What can hang from each mark
K_954: K_371 K_708
K_371: K_228 K_391 K_882
K_201: K_477
K_203: K_253
K_477: K_201 K_257 K_371 K_391
K_391: K_228 K_477
K_890: K_257
K_228: K_371 K_391
K_962: K_203 K_954
K_882: K_371
K_708: K_73

Every row comes from one small tree of marks. The marks that hang from a mark follow it in brackets, in the order of their numbers. Every link used is in the known rows. Which tree was each row made from?
Known rows
K_477(K_201 K_257 K_371(K_228 K_882) K_391): [ 0.11,  0.28,  0.25, -0.17, -0.12,  0.26,  0.01,  0.33, -0.27, -0.18,
  0.05, -0.10,  0.14,  0.22, -0.51,  0.17,  0.02, -0.36,  0.04, -0.08,
  0.21, -0.54,  0.37,  0.43,  0.10]
K_890(K_257): [ 0.04,  0.07,  0.10,  0.00, -0.07, -0.08,  0.04,  0.07,  0.03, -0.16,
  0.03, -0.04, -0.23,  0.12,  0.11,  0.14, -0.11,  0.07,  0.05,  0.01,
  0.07,  0.08, -0.06, -0.68,  0.02]
K_391(K_477(K_201 K_257)): [-0.05,  0.05,  0.08, -0.02, -0.18, -0.09,  0.02,  0.07, -0.03, -0.15,
  0.05, -0.12, -0.18,  0.13, -0.33,  0.23, -0.03, -0.03, -0.02,  0.05,
  0.08, -0.20, -0.09, -0.13, -0.10]
K_228(K_371 K_391): [ 0.01, -0.07, -0.06, -0.03,  0.20,  0.07, -0.25,  0.04, -0.18,  0.05,
  0.10, -0.34, -0.06, -0.13,  0.03,  0.09,  0.00,  0.25,  0.04, -0.11,
  0.31, -0.43, -0.11, -0.07, -0.04]
K_228(K_391): [-0.04, -0.09, -0.12, -0.01,  0.06, -0.11, -0.10,  0.00, -0.14, -0.08,
  0.14, -0.28, -0.13, -0.08,  0.04,  0.16, -0.11,  0.26,  0.09,  0.02,
  0.23, -0.26, -0.30, -0.31,  0.00]
K_203(K_253): [ 0.15, -0.19, -0.13, -0.08, -0.12, -0.23,  0.00,  0.20, -0.06,  0.13,
  0.10, -0.09,  0.09,  0.06,  0.28, -0.08, -0.19,  0.15, -0.16,  0.10,
 -0.17, -0.08, -0.14, -0.50,  0.01]
K_882(K_371(K_391)): [ 0.13, -0.10, -0.21,  0.06, -0.03, -0.14, -0.03,  0.35, -0.04, -0.05,
 -0.01, -0.21, -0.11, -0.04,  0.14, -0.16, -0.06,  0.01, -0.11,  0.12,
  0.02, -0.16,  0.00, -0.28, -0.09]
K_201(K_477(K_257 K_371)): [ 0.09,  0.03,  0.11, -0.25, -0.22,  0.03,  0.02,  0.23, -0.08, -0.10,
 -0.01,  0.07, -0.13,  0.31, -0.16,  0.01, -0.13, -0.02, -0.10,  0.05,
 -0.04, -0.21,  0.03, -0.09, -0.04]
K_391(K_228(K_371) K_477): [ 0.05, -0.11, -0.01,  0.01,  0.06,  0.01, -0.32, -0.06,  0.11,  0.03,
 -0.03, -0.43, -0.19, -0.16, -0.24,  0.30,  0.00,  0.16, -0.01,  0.17,
 -0.04, -0.42, -0.18, -0.09, -0.23]
K_962(K_203(K_253)): [ 0.11,  0.03, -0.16, -0.25, -0.15, -0.20,  0.16, -0.03,  0.04,  0.12,
  0.06, -0.01,  0.13,  0.18,  0.33, -0.09, -0.13,  0.15, -0.06,  0.02,
 -0.07,  0.06, -0.05, -0.38, -0.06]
K_962(K_203 K_954(K_371(K_228 K_391(K_477(K_201))))): [-0.21,  0.06, -0.20, -0.16, -0.15,  0.03,  0.13, -0.04,  0.06, -0.13,
 -0.03, -0.06,  0.08,  0.21, -0.01, -0.13, -0.09, -0.21,  0.12, -0.15,
  0.08,  0.02,  0.00,  0.01,  0.01]
K_962(K_954(K_371(K_391(K_228) K_882) K_708)): [-0.11, -0.23, -0.11,  0.11, -0.16,  0.09, -0.12,  0.27, -0.21, -0.26,
 -0.04, -0.22,  0.01,  0.15,  0.12, -0.10, -0.13, -0.24,  0.05,  0.00,
  0.19,  0.17, -0.10, -0.28,  0.29]
K_954(K_371): [-0.02, -0.19,  0.04,  0.06, -0.03, -0.02,  0.01,  0.32, -0.25, -0.05,
 -0.01, -0.11, -0.12,  0.07,  0.19, -0.06, -0.17, -0.06, -0.12,  0.20,
  0.02, -0.07, -0.10, -0.42,  0.06]
K_391(K_228(K_371(K_882)) K_477(K_201 K_257)): [ 0.04,  0.09,  0.13, -0.06, -0.10,  0.07, -0.31,  0.08, -0.01, -0.13,
 -0.05, -0.30, -0.10,  0.04, -0.47,  0.26,  0.04, -0.03, -0.04,  0.09,
  0.14, -0.47,  0.01,  0.15, -0.12]
K_962(K_203(K_253) K_954(K_371(K_882))): [-0.05,  0.04, -0.22, -0.22, -0.31, -0.04,  0.16,  0.13, -0.03,  0.03,
 -0.09,  0.08,  0.24,  0.33,  0.31, -0.29, -0.15, -0.17, -0.14, -0.15,
  0.05,  0.22, -0.01, -0.27,  0.21]
K_954(K_371(K_391(K_477))): [-0.05, -0.29, -0.04,  0.07, -0.08, -0.04, -0.09,  0.27, -0.17, -0.19,
 -0.02, -0.23, -0.15, -0.02, -0.07,  0.04, -0.22, -0.17, -0.08,  0.17,
  0.05, -0.17, -0.08, -0.21, -0.13]
K_391(K_228 K_477(K_201 K_257 K_371(K_882))): [ 0.05,  0.09,  0.18, -0.13, -0.17,  0.08, -0.22,  0.13,  0.01, -0.16,
 -0.10, -0.23, -0.10,  0.09, -0.50,  0.31,  0.00, -0.12, -0.05,  0.12,
  0.09, -0.41,  0.02,  0.13, -0.09]
K_954(K_371(K_228(K_391(K_477))) K_708): [ 0.00, -0.53,  0.13,  0.13, -0.02,  0.22, -0.20,  0.32, -0.28, -0.30,
  0.09, -0.22, -0.01, -0.03,  0.15, -0.02, -0.20, -0.27,  0.02,  0.32,
  0.12, -0.18, -0.08,  0.00,  0.32]
K_228(K_371(K_882) K_391(K_477(K_201))): [ 0.01, -0.05, -0.01, -0.04,  0.15,  0.09, -0.31,  0.13, -0.21, -0.09,
  0.05, -0.40,  0.00, -0.13, -0.28,  0.13,  0.02,  0.04, -0.10, -0.09,
  0.45, -0.55, -0.03,  0.17,  0.01]
K_708(K_73): [ 0.10,  0.10, -0.03,  0.19,  0.14,  0.07,  0.01,  0.16,  0.01,  0.21,
  0.12, -0.30, -0.29,  0.03,  0.12, -0.05, -0.21,  0.01,  0.01,  0.22,
 -0.22,  0.07, -0.08, -0.35,  0.03]
K_371(K_228 K_391 K_882): [ 0.17, -0.08, -0.12,  0.09,  0.18,  0.12, -0.15,  0.34, -0.03, -0.32,
  0.17, -0.36, -0.04, -0.12,  0.02, -0.12, -0.28, -0.06,  0.02,  0.19,
 -0.01, -0.31,  0.20, -0.03,  0.01]
K_954(K_371(K_882)): [ 0.06, -0.15,  0.05,  0.08, -0.03,  0.04, -0.02,  0.47, -0.31, -0.13,
 -0.03, -0.14, -0.07,  0.08,  0.19, -0.14, -0.20, -0.16, -0.23,  0.23,
  0.10, -0.06,  0.00, -0.39,  0.17]
K_962(K_954(K_371(K_228(K_391(K_477))))): [-0.19, -0.13, -0.13,  0.05, -0.06,  0.08, -0.04,  0.13, -0.02, -0.10,
  0.02, -0.15, -0.08,  0.04,  0.02, -0.04, -0.13, -0.11,  0.04, -0.05,
  0.04, -0.11, -0.19, -0.16,  0.17]
K_882(K_371(K_228(K_391(K_477(K_201 K_257))))): [ 0.10, -0.06, -0.07,  0.02, -0.01,  0.02, -0.08,  0.32,  0.02, -0.10,
  0.06, -0.13, -0.07, -0.04, -0.02, -0.12, -0.03, -0.06, -0.07,  0.16,
  0.04, -0.44,  0.01,  0.09,  0.08]
K_391(K_477): [ 0.02, -0.13, -0.06,  0.06, -0.02, -0.11, -0.01,  0.03,  0.05, -0.05,
  0.05, -0.27, -0.24, -0.08, -0.10,  0.23, -0.10,  0.10, -0.06,  0.14,
 -0.04, -0.14, -0.21, -0.34, -0.12]
K_882(K_371(K_228 K_391(K_477))): [ 0.15, -0.17, -0.18,  0.09,  0.04, -0.01, -0.10,  0.33,  0.11, -0.13,
  0.04, -0.25, -0.12, -0.15,  0.00, -0.13, -0.11, -0.09, -0.08,  0.21,
 -0.10, -0.36,  0.06,  0.02, -0.09]

Write each row's tree
[-0.07, -0.07,  0.00, -0.03, -0.04, -0.19, -0.21, -0.10,  0.05, -0.09,
  0.01, -0.36, -0.12, -0.05, -0.39,  0.34, -0.01,  0.11,  0.04,  0.21,
  0.00, -0.39, -0.28, -0.16, -0.19]  K_391(K_228 K_477(K_201))
[ 0.12, -0.03, -0.14,  0.05,  0.03, -0.06, -0.24,  0.21, -0.10, -0.27,
  0.03, -0.42, -0.08, -0.05, -0.07,  0.06, -0.20,  0.05,  0.00,  0.17,
  0.12, -0.21,  0.00, -0.26, -0.10]  K_371(K_391(K_228) K_882)
[ 0.12,  0.19,  0.22, -0.16, -0.06,  0.27, -0.06,  0.45, -0.18, -0.28,
  0.06, -0.07,  0.07,  0.23, -0.32, -0.07, -0.06, -0.29,  0.01, -0.05,
  0.17, -0.40,  0.47,  0.33,  0.04]  K_477(K_201 K_257 K_371(K_228 K_391 K_882))
[-0.18, -0.09, -0.19,  0.05, -0.12, -0.03,  0.02,  0.17, -0.10, -0.09,
 -0.02, -0.15, -0.08,  0.12,  0.08, -0.09, -0.13, -0.09,  0.05, -0.11,
  0.07,  0.08, -0.15, -0.37,  0.07]  K_962(K_954(K_371(K_391)))
[-0.04, -0.01, -0.26, -0.21, -0.25,  0.02,  0.08,  0.15,  0.04, -0.07,
 -0.03,  0.02,  0.26,  0.25,  0.23, -0.31, -0.22, -0.25, -0.05, -0.13,
  0.00,  0.08,  0.09, -0.05,  0.14]  K_962(K_203(K_253) K_954(K_371(K_228 K_391 K_882)))
[-0.02, -0.15, -0.05, -0.06,  0.03, -0.01, -0.16, -0.01, -0.05, -0.08,
  0.06, -0.32, -0.15, -0.14, -0.19,  0.28, -0.08,  0.12,  0.02,  0.00,
  0.22, -0.37, -0.24, -0.07, -0.08]  K_228(K_391(K_477(K_371)))
[ 0.12,  0.02,  0.00,  0.01,  0.13,  0.04, -0.28,  0.12, -0.06,  0.03,
 -0.01, -0.37, -0.08, -0.06,  0.04,  0.08, -0.02,  0.21, -0.03,  0.15,
  0.04, -0.30, -0.05, -0.26, -0.05]  K_391(K_228(K_371(K_882)))
[-0.18,  0.12, -0.19, -0.15, -0.20, -0.01,  0.22, -0.02, -0.01,  0.01,
 -0.07,  0.02,  0.03,  0.29,  0.25, -0.15, -0.06, -0.07,  0.05, -0.17,
  0.11,  0.24, -0.10, -0.32,  0.10]  K_962(K_203 K_954(K_371))
[ 0.08, -0.06, -0.14,  0.01, -0.15, -0.13, -0.14,  0.26,  0.02, -0.14,
 -0.06, -0.22, -0.11, -0.01, -0.18,  0.00, -0.02, -0.07, -0.07,  0.15,
  0.04, -0.32, -0.02, -0.03, -0.16]  K_882(K_371(K_391(K_228 K_477(K_201 K_257))))
[ 0.17,  0.06,  0.05, -0.10, -0.01,  0.10, -0.15,  0.16, -0.17,  0.00,
 -0.06, -0.39,  0.02, -0.03, -0.28,  0.32, -0.02, -0.08, -0.01,  0.06,
  0.13, -0.41,  0.02, -0.02, -0.04]  K_477(K_371(K_882) K_391(K_228))
[ 0.00, -0.05,  0.00, -0.04,  0.04,  0.13, -0.28,  0.01, -0.08, -0.04,
  0.06, -0.31, -0.15, -0.12, -0.22,  0.23, -0.01,  0.13,  0.01, -0.12,
  0.32, -0.48, -0.09,  0.15, -0.11]  K_228(K_371 K_391(K_477(K_257)))
[ 0.14, -0.42,  0.12,  0.28,  0.02,  0.38, -0.26,  0.53, -0.22, -0.32,
  0.06, -0.37, -0.07, -0.02,  0.01, -0.17, -0.36, -0.60, -0.07,  0.44,
 -0.01, -0.03,  0.18,  0.20,  0.31]  K_954(K_371(K_228 K_391(K_477) K_882) K_708(K_73))
[ 0.07, -0.08,  0.02, -0.23, -0.05,  0.02, -0.03,  0.12, -0.08, -0.06,
  0.06, -0.14, -0.01,  0.11, -0.31,  0.11, -0.13, -0.07, -0.03,  0.10,
 -0.09, -0.47, -0.03,  0.08, -0.08]  K_201(K_477(K_371(K_228) K_391))
[-0.03, -0.16, -0.21, -0.17, -0.36,  0.02,  0.06,  0.17, -0.12, -0.15,
 -0.06,  0.00,  0.30,  0.32,  0.32, -0.28, -0.17, -0.32, -0.04, -0.12,
  0.16,  0.32,  0.03, -0.15,  0.27]  K_962(K_203(K_253) K_954(K_371(K_391 K_882) K_708))
[-0.05,  0.05,  0.08, -0.06, -0.20, -0.10, -0.19, -0.06,  0.06, -0.16,
 -0.01, -0.24, -0.17,  0.07, -0.46,  0.36, -0.01,  0.04,  0.07,  0.17,
  0.02, -0.36, -0.19, -0.04, -0.17]  K_391(K_228 K_477(K_201 K_257))
[ 0.13, -0.04,  0.00,  0.06,  0.09,  0.20, -0.18,  0.25,  0.00, -0.29,
  0.15, -0.28, -0.09, -0.11, -0.08,  0.04, -0.23, -0.04, -0.03,  0.18,
  0.12, -0.43,  0.04,  0.12,  0.18]  K_371(K_228(K_391(K_477(K_257))) K_882)
[ 0.23,  0.11,  0.15, -0.08, -0.06,  0.36, -0.08,  0.45, -0.04, -0.24,
  0.04, -0.10, -0.09,  0.11, -0.09, -0.04, -0.17, -0.21, -0.01,  0.01,
  0.04, -0.28,  0.42,  0.19,  0.03]  K_477(K_257 K_371(K_228 K_391 K_882))
[ 0.12,  0.04,  0.08,  0.00, -0.09,  0.13, -0.33,  0.08,  0.08, -0.11,
 -0.06, -0.32, -0.20, -0.03, -0.31,  0.28, -0.04,  0.03, -0.06,  0.14,
  0.05, -0.38, -0.02,  0.06, -0.13]  K_391(K_228(K_371(K_882)) K_477(K_257))
[-0.04, -0.15, -0.19, -0.11, -0.25,  0.15,  0.03,  0.11,  0.03, -0.02,
  0.02, -0.04,  0.23,  0.27,  0.29, -0.32, -0.24, -0.39,  0.07, -0.03,
 -0.08,  0.27,  0.06,  0.05,  0.25]  K_962(K_203(K_253) K_954(K_371(K_228 K_391) K_708(K_73)))
[-0.06, -0.12, -0.20, -0.13, -0.32,  0.06, -0.01,  0.05, -0.01, -0.01,
 -0.05, -0.07,  0.22,  0.30,  0.24, -0.23, -0.19, -0.33,  0.07, -0.04,
 -0.02,  0.31, -0.04, -0.06,  0.20]  K_962(K_203(K_253) K_954(K_371(K_391(K_228)) K_708(K_73)))
[ 0.11, -0.47,  0.09,  0.17,  0.00,  0.25, -0.20,  0.54, -0.35, -0.43,
  0.07, -0.26,  0.05,  0.02,  0.19, -0.19, -0.27, -0.41, -0.05,  0.33,
  0.13, -0.07,  0.16, -0.02,  0.32]  K_954(K_371(K_228 K_391 K_882) K_708)
[ 0.09, -0.18,  0.08,  0.10,  0.07,  0.16, -0.06,  0.49, -0.22, -0.17,
  0.04, -0.15, -0.05,  0.01,  0.19, -0.20, -0.25, -0.20, -0.17,  0.30,
 -0.02, -0.21,  0.10, -0.18,  0.22]  K_954(K_371(K_228 K_882))
[-0.04, -0.05, -0.07, -0.01, -0.12, -0.13, -0.07,  0.07, -0.04, -0.26,
  0.08, -0.26, -0.16,  0.04, -0.34,  0.20, -0.12, -0.04,  0.09,  0.01,
  0.11, -0.23, -0.03, -0.08, -0.27]  K_371(K_391(K_477(K_201 K_257)))
